(in the rows, 128 means zero)
Known rows, with every way that one mark hangs from another:
Q957(Q178(Q452)): [110 153 137 142 148 124 108 130  73  65  81 168 122 161 146  89 142 102
 123 148 137  65 117 126 104 175 108  97]
Q465(Q452(Q154 Q178(Q957))): [ 85 139 146 108 111  58 134  90  76 132  97 159 158 106 127 105 152 117
 115 155 163  75  94 124 126  96 141 134]
Q39(Q178(Q452) Q465 Q702): [119 142 133 183 136 199 117 122 172 123 151 139  88 131 102 161 118 104
 141 119  83 158 172 149 139 129 112 131]
Q39(Q702 Q856): [151 139 141 145 134 165 143 188 153 144 171 147 152 166 143 154  85 127
  79 145 116 188 166 159 106 138 118 141]
Q957(Q39(Q702) Q178(Q452)): [161 153 149 135 154 130  96 153 106  81  93 140 124 156 190 119 113 108
 154 141 126  96 150 133 132 171 120  99]
Q452(Q465): [138 125 131 134 141 102 141 134  75 111 128 141 118 152  93 125 125 109
 105 121 130  86  91 113 157 154 138 125]
Q957(Q178(Q452(Q465))): [119 142 140 137 149 111 109 118  34  69  68 168 101 170 117  94 158  95
 135 133 138  43 109 117 145 177 122 108]
Q39(Q465(Q178 Q452)): [ 56 132 100 136 138 117  91  97 182 126 115 138 101 125 120 169 140 120
  91  78 112 119 118 136 140  90 143 146]
Q39(Q465(Q452) Q856): [ 58 127 114 114 160 165 112 110 210 136 142 130 128 135 114 145 111 123
  68 100 107 147 177 131 133  92  98 148]
Q154(Q452(Q465 Q957(Q178))): [154 128 121  97 126  44 147 115  37 119  95 140 148 168 105  71 227  94
 159 140 188  94  38 108 155 162 168 102]
Q957(Q39 Q178): [140 137 129 105 142  91 109 139  95 100 107 110 140 150 173  88 115 113
 135 139 141  69 108 105 136 146 133 100]
Q957(Q178): [115 139 131 125 134 107 128 156  72  98 114 141 136 173 140  98 128 106
 107 148 143  80  90 119 114 153 128 106]
Q702(Q39(Q465(Q452(Q154 Q957)))): [ 51  87 134  72 140  93 131  96 158 167 122 126 126  79 104 103 142 137
 105 111 134 141 127 101 140  82  82  87]
Q702(Q39): [113 113 141 127 146 135 149 156  98 135 148 137 111 132 133  97  78 118
 110 127 118 128 129 140 119 148  82  87]
Q39(Q178 Q465): [ 96 124 114 153 127 159 131 111 164 144 164 108 103 127  88 129 121 108
 124 120  99 132 130 119 139 105 120 132]
Q465(Q452(Q957(Q178))): [ 91 154 117 117 145  70  96 127  81  95  63 150 161 143 152 105 172 111
 105 130 172  89  82 112 122 140 148 108]
Q154(Q452): [155 139 116 119 137 104 165 120 122 123 165 137 151 155  96 108 154 107
 120 144 148 134  76 129 131 161 140 103]
Q154(Q452(Q178 Q465 Q957)): [163 123 109 110 113  32 154  94  51 142 111 148 133 134 113  77 208 104
 160 130 196 127  34 130 154 141 202 131]
Q178(Q957(Q39)): [161 131 140 126 137  87 122 129 113  96 109 118 158 100 171  96 120 101
 149 152 127  80 128 117 127 164 110 113]
Q957(Q39(Q178(Q452) Q465 Q856)): [107 135 110 143 147 185  89  74 214 132 130 103 101  98 134 105 117 122
 153 118  82 141 223 127 130 105  85 128]
Q957(Q39(Q465 Q856) Q178): [102 111 125  84 145 141 105 131 178 133 126  89 122 144 171  85 112 121
 126 124 114 118 177 113 131 105 101 128]
Q957(Q178(Q452(Q154(Q39(Q856))))): [132 149 141  81 109 111 140 110 105 102 126 164 154 152 122  96 134 161
 114 161 139  84 136 125  85 129 120 107]
Q957(Q39(Q178 Q702)): [180 148 130 160 128 144 125 147 145 151 166  99 132 131 142 156  87 120
 148 130 111 151 144 133 151 132 147 119]
Q856(Q39(Q178 Q465 Q702 Q957)): [113  86 145 190 101 217 164 181 147 169 150  81  96 113  96 189 109 152
 157 112  90 218 122 119 129 124 127 169]
Q154(Q452(Q178 Q465)): [154 128 118 113 122  68 165  96  58 144 141 147 113 162  94  91 170 102
 149 127 173 112  49 137 166 135 187 132]
Q39(Q465(Q452) Q702 Q856 Q957): [ 61 128 124 143 158 206 126 171 220 151 134 129 118 135 105 207 113 135
  87 110 104 191 190 133 124  94 108 180]
Q178(Q452(Q154 Q957(Q39(Q465)))): [125  98 125  88 135  74 104  72 183 110  97 124 143  55 139  86 166 138
 150 136 124 108 135  78 129 120 104  96]
Q856(Q39(Q465(Q452(Q154)) Q702)): [102  78 160 112 116 152 156 139 165 163 162 107 141 119 107 180 104 167
  96 102 105 192 110 105 161 102 118 137]
Q957(Q39 Q178(Q452(Q154 Q465))): [136 127 145  81 138  67 108  88  54  97  73 134 116 135 123  76 161 124
 159 144 140  27 113  77 168 142 114  84]
Q957(Q39): [158 131 120 118 147  99 120 132 137 108 134 109 143 120 152 112  97 125
 121 130 126 103 117 108 135 150 130 109]
Q856(Q39): [146  96 144 147 115 134 156 160  91 115 139 115 148 128 141 118  98 150
 108 125 122 152  81 120 116 172 123 124]
Q154(Q39(Q702 Q957)): [171 144 135 146 122 147 168 195 131 112 154 144 131 139 104 205  98 153
 121 130 130 142  93 136 101 152 177 153]
Q465(Q39(Q702 Q856) Q452(Q178)): [135 138 110 130 116 170 109 131 137 170 142 123 133 114 172 171  78 166
 109 103 164 200 160 191 130  74 158 166]

Rows:
[123 108 137 104 137 133 118 116 194 126 129 101 143  94 171  92 116 108
 138 135  99 123 195 127 126 118  79 140] => Q178(Q957(Q39(Q465 Q856)))
[153 125 133  69  91  34 155 123  73 112 119 141 179 129 124  95 167 158
 125 157 177  80  44  96  99 130 175  98] => Q452(Q154(Q39) Q957(Q178))
[145 112 155 182  86 140 154 134  63 130 125 107 147 105 135 103 129 126
 161 146 117 137 102 130 119 165 112 128] => Q856(Q39(Q178(Q957)))
[156 135 125 137 105 199 154 139 211 167 217 112 116 144 103 183  84 147
 123 108  90 198 173 165 124  93 153 159] => Q154(Q39(Q178 Q465 Q702 Q856))
[159 155 111 139 104 155 149 119 145 143 186 123 141 140 102 137  97 150
 116 128 118 144 142 149 102 118 152 138] => Q154(Q39(Q178 Q856))
[221 149 131 114 121 115 186 145 139 125 211 142 153 169 103 169 125 131
 133 127 146 162  69 161 132 165 189 117] => Q154(Q39(Q702) Q452)
[121 122 152 115  90  53 153 115  63 137 115 157 154 108 133  78 147 117
 130 181 158  84  84 122 107 111 133 131] => Q452(Q154 Q178(Q957))
[143 138 115 129 134 191 109 144 159 154 158 113 153 119 150 187  77 167
  93 106 144 198 178 172 134  97 121 141] => Q465(Q39(Q702 Q856) Q452)
[168 141 148 118 141 112 117 176 106 117 125 115 140 164 185 129  99 110
 136 141 134 112 121 125 143 151 143 108] => Q957(Q39(Q702) Q178)
[130 133 127 147 105  79 123  69  62 131  90 153 132  97  67 100 198 130
 153 147 144  91 103  88 143 137 132 103] => Q39(Q178(Q452(Q154 Q465 Q957)))
[ 62 106 130 137 137 173  97 108 181 143 117 154  62 110 155 106 112 128
 121  96  80 163 215 176  95 104  51 119] => Q702(Q39(Q465(Q178(Q452)) Q856))
[137 144 123 130 125 110 112  70 132 126 125 115 136  93 108 103 133 136
 157 152 113  87 147  93 137 123 107  87] => Q957(Q39(Q178(Q452(Q154))))
[122 116 126 158 116 136 117 157 176 145 154 142  99 141 141 188 117 119
 107 102  99 170 121 157 128 106 145 151] => Q39(Q465(Q178) Q702)
[120 105 117  98 151 146 116 120 221 139 153  95 127 111 154 110  93 129
 111 116  99 149 186 116 132 104 100 137] => Q957(Q39(Q465 Q856))
[158 137 115 134 151  80  92 103 132  73  73 141 151  80 178  89 147 121
 150 133 140  99 131 110 114 176 125  97] => Q178(Q452(Q957(Q39)))
[160 110 124 147 119 198 140 179 104 165 131 102 116 110 106 189 106 171
 139 120 141 188 156 146 136 115 126 171] => Q452(Q465(Q39(Q702 Q856 Q957)))
[ 62 120 108 161 126 205 138 139 188 169 142 103 100 117  73 146 133 131
 127 132  98 166 179 117 101  86 100 171] => Q39(Q178 Q465 Q856 Q957)
[167 143 107 114 126 111 188 132 131 113 160 129 139 135  67 149 161 143
 148 137 157 124  55 119 109 155 179 131] => Q154(Q39(Q957) Q452)
[136 131 138 159 105  67 117 119  46 110  84 159 117 125 130 126 172  98
 140 131 132  69  92 140 137 144 139 141] => Q452(Q465(Q178(Q957)))
[177 135 137 123 143 146 127 174 176 144 163 114 155 143 176 148  72 134
 109 136 111 175 183 143 125 135 121 132] => Q957(Q39(Q702 Q856))
[127 120 149 165 103 123 119 152 150 132 130 149 112 120 159 170 140  97
 135 121 102 145 134 166 120 120 125 155] => Q39(Q465(Q178(Q957)) Q702)
[ 91 133 112 101 113  34 123  96  95 145  93 156 166 100 129 105 165 143
 102 139 182 112  66 105 120  89 173 127] => Q465(Q452(Q154 Q178 Q957))
[154 154 148 127 151 154  93 156 134 104  99 141 136 161 201 114 102 119
 136 145 120 129 200 149 115 154 102 113] => Q957(Q39(Q702 Q856) Q178(Q452))
[100 140 117 123 109  93 110  79 163  99 112 147 118  98 130 172 150 125
 127  84 115  87 105 157 128 104 160 153] => Q154(Q39(Q465(Q178(Q957) Q452)))
[154 109  96 112 122 160 159 120 103 163 137  91 121 110  68 134 172 164
 163 126 169 169 116 130 142 116 130 149] => Q154(Q452(Q465(Q39(Q856 Q957))))
[ 98 125 128  98 159 154  84 106 179  97  95 120 109 133 177  77 124 114
 142 125 107  99 200 122 122 122  80 118] => Q957(Q39(Q465 Q856) Q178(Q452))
[130 141 112 149 122 168 125  73 173  96 157 135  92 110  85 139 124 130
 150 102  95 107 135 140 125 130 143 125] => Q154(Q39(Q178(Q452) Q465))
[116 120 106 124 134 170 113  98 216 168 167  74 116 111 130 114 100 127
 138 115  91 155 195 120 140  85 104 136] => Q957(Q39(Q178 Q465 Q856))
[134 103 164 162 109 166 158 228  55 124  99 111 130 158 151 156 116 149
 141 142 134 166  84 117 105 170 134 148] => Q856(Q39(Q702 Q957(Q178)))
[177 115 117 146  91 155 109 143 106 174 145 119 109 123 148 186 112 170
 127  96 136 189 148 184 141  96 149 161] => Q452(Q465(Q39(Q702 Q856) Q178))
[ 27 141  97 154 145 206 117 114 202 164 121 105 101 115  68 170 139 131
 111 109 103 159 189 115 122  69 105 173] => Q39(Q178 Q465(Q452) Q856 Q957)
[195 111 130 139 116 153 135 150  79 139 155 110 118 121 118 173  95 149
 136 108 145 151 106 149 174 136 149 134] => Q452(Q465(Q39(Q702)))
[ 76 138 140 123 131 116 132 141  67  95  64 160 124 136  96 106 174 134
 134 178 147  60 106  84  89 142  98 108] => Q39(Q957(Q178(Q452(Q154))))
